Each row comes from the steps of one walk. Every step used is in the known rows, and no mark comes twice. Write the walk behind each row, first mark first.
(in the rows, 128 means zero)
Known rows:
E-R: [114,132,151,122,103,126,164,129,158,138,146,121,110,124,115,125,124,111,118,135,128,137,104,150,131,106]
L-G: [120,117,135,136,127,120,159,127,127,119,179,114,112,117,143,126,124,90,143,117,133,123,111,122,104,112]
L-R-E-C: [128,121,93,78,123,121,69,117,120,140,109,130,134,115,147,119,129,124,113,169,104,126,114,119,133,137]
W-X-E: [124,128,142,125,145,101,93,124,141,112,141,128,118,118,123,126,117,103,107,96,91,130,145,143,117,135]
G-N-L-R-H: [113,123,96,99,166,96,155,119,111,126,119,139,157,130,153,133,131,147,158,123,133,118,154,98,149,134]
H-N-L: [117,118,107,126,160,133,129,136,130,127,153,149,107,141,150,132,130,153,148,104,139,125,132,119,113,131]
X-E-C: [129,123,92,109,137,119,96,109,143,121,131,117,115,116,157,123,126,130,103,169,82,131,109,137,125,152]
H-R-E-X: [128,133,141,143,105,147,116,131,114,159,95,130,125,127,100,129,144,136,109,150,123,135,71,139,152,133]
W-E-X: [126,121,131,121,119,138,88,118,132,128,136,146,132,112,127,114,132,118,91,144,137,127,86,141,147,122]
N-L-R: [118,115,114,67,167,103,125,113,123,123,129,127,129,133,162,124,112,139,117,120,134,119,141,105,111,115]
G-L-R-E: [122,121,113,95,146,111,118,136,135,140,79,133,144,115,135,118,103,110,94,148,138,123,190,113,127,125]
A-C: [121,133,131,106,136,112,87,115,125,134,181,125,89,122,131,128,117,134,125,75,92,131,144,140,131,126]
H-N-L-R-E-X: [118,119,78,70,150,141,93,144,105,149,101,153,145,127,111,122,142,148,128,103,129,123,110,114,120,132]
X-E-W: [134,139,140,131,119,134,131,111,140,108,147,113,112,116,143,116,112,99,70,122,105,136,172,143,126,146]
X-E: [124,130,135,130,132,120,122,115,134,120,134,110,117,119,147,127,111,116,96,117,105,130,148,137,131,137]
L-G-N-H-R: [127,126,157,173,121,98,229,104,96,117,123,97,130,129,141,146,144,141,186,133,128,125,104,122,135,138]
R-E-C: [125,121,102,130,129,139,85,121,124,136,128,138,117,115,151,125,136,130,121,177,110,128,107,131,146,142]
E-W-F: [134,130,177,110,97,134,118,119,159,111,187,153,106,135,136,117,114,122,119,129,142,130,171,141,95,134]
L-R-E-W: [131,136,138,102,106,137,98,120,113,128,124,127,132,117,134,113,114,95,78,126,129,131,174,125,132,131]
F-X: [120,122,133,106,118,102,114,132,135,114,169,96,110,127,133,139,112,128,116,124,151,129,138,129,128,122]
L-R: [118,121,134,73,121,103,113,117,130,128,150,121,122,129,141,123,109,111,108,112,125,126,135,117,117,115]
F-X-E-R: [127,139,134,109,101,108,136,131,153,125,112,73,125,115,102,132,114,120,94,140,121,138,131,154,132,122]
G-N-L: [101,118,122,129,172,96,175,113,122,121,143,139,119,120,177,132,127,159,152,126,135,121,169,123,142,146]
R-H-N-L: [127,122,89,145,162,152,129,148,124,128,149,158,128,150,130,136,140,149,165,111,142,124,116,110,132,126]
F-X-E-R-H-N-L-G: [139,134,74,146,133,137,167,162,137,125,104,89,156,127,84,139,148,126,164,127,131,128,99,124,109,117]

Write each row's walk:
[142,135,166,173,117,146,155,109,86,132,75,112,129,144,127,143,131,157,133,143,131,129,113,129,161,130]
N-H-R-E
[141,140,131,178,89,167,112,154,157,145,112,154,150,134,95,122,146,113,133,141,142,135,82,141,157,109]
W-E-R-H-N
[138,130,163,149,119,124,173,103,104,120,115,105,115,153,130,143,128,153,137,136,129,131,90,129,139,125]
N-H-R
[119,112,98,139,160,133,157,141,125,123,165,136,114,129,150,131,138,126,172,106,142,120,113,111,87,123]
H-N-L-G
[123,136,136,138,103,145,164,140,150,139,142,129,130,133,94,129,134,108,135,145,131,135,86,141,149,103]
E-R-H
[136,132,143,146,115,151,151,114,82,138,80,119,134,136,92,137,148,158,130,140,125,131,66,136,161,132]
N-H-R-E-X
[130,120,78,95,137,119,124,163,150,137,118,153,147,143,107,126,121,110,136,117,139,127,149,105,114,122]
G-L-R-H-N
[141,138,168,116,105,133,109,113,158,108,151,134,118,126,139,115,110,122,96,125,114,132,191,145,94,149]
X-E-W-F
[129,129,111,150,118,149,116,155,132,133,170,151,124,146,113,136,138,122,157,98,134,131,107,120,136,127]
R-H-N
[127,120,96,87,167,122,128,124,114,125,125,138,151,142,139,127,122,136,134,126,139,118,124,97,130,112]
N-L-R-H
[134,137,164,176,108,142,120,125,117,154,95,122,120,133,132,132,128,133,112,153,127,133,115,131,154,131]
H-R-E
[129,134,155,148,124,136,89,132,125,116,152,152,116,113,113,117,126,91,98,113,120,132,165,144,133,136]
R-E-W-X
[136,129,154,103,107,101,82,126,156,110,141,99,127,129,128,136,103,147,120,123,132,126,180,138,99,139]
W-F-X-E
[120,117,97,75,156,114,110,133,128,130,136,142,126,142,148,127,122,144,139,99,133,122,135,107,101,124]
H-N-L-R
[117,111,114,131,171,122,173,120,119,115,157,123,118,120,162,126,127,119,151,123,141,116,121,110,97,113]
N-L-G
[131,132,159,199,118,119,211,109,75,129,84,103,142,120,135,145,147,144,182,141,129,124,121,123,154,143]
L-G-N-H-R-E
[133,140,89,149,143,157,156,149,146,139,92,134,146,139,100,131,143,141,143,123,112,133,106,133,134,127]
X-E-R-H-N-L
[144,128,102,183,134,170,150,152,141,137,103,149,164,127,109,119,157,115,166,143,151,122,72,121,126,100]
W-E-R-H-N-L-G
[140,143,176,173,108,134,97,129,126,133,115,145,117,130,104,122,134,105,98,138,115,139,132,145,137,138]
H-R-E-W-X
[124,123,97,100,154,135,94,139,109,142,97,145,139,135,140,128,125,149,134,101,136,121,155,105,120,131]
H-N-L-R-E
[135,131,91,156,155,136,152,161,145,127,112,139,155,126,74,127,155,104,177,99,99,127,83,132,95,115]
W-X-E-R-H-N-L-G
[140,136,168,120,88,136,81,134,135,113,148,126,124,127,118,127,114,134,113,140,162,129,197,139,113,141]
R-E-W-F-X
[149,144,189,156,81,115,150,111,105,111,92,107,141,137,115,147,135,184,157,161,154,132,189,138,143,165]
G-N-H-R-E-W-F-X
[129,134,162,148,102,139,122,121,159,138,110,131,132,116,127,114,125,111,96,158,138,133,104,151,150,105]
W-E-R
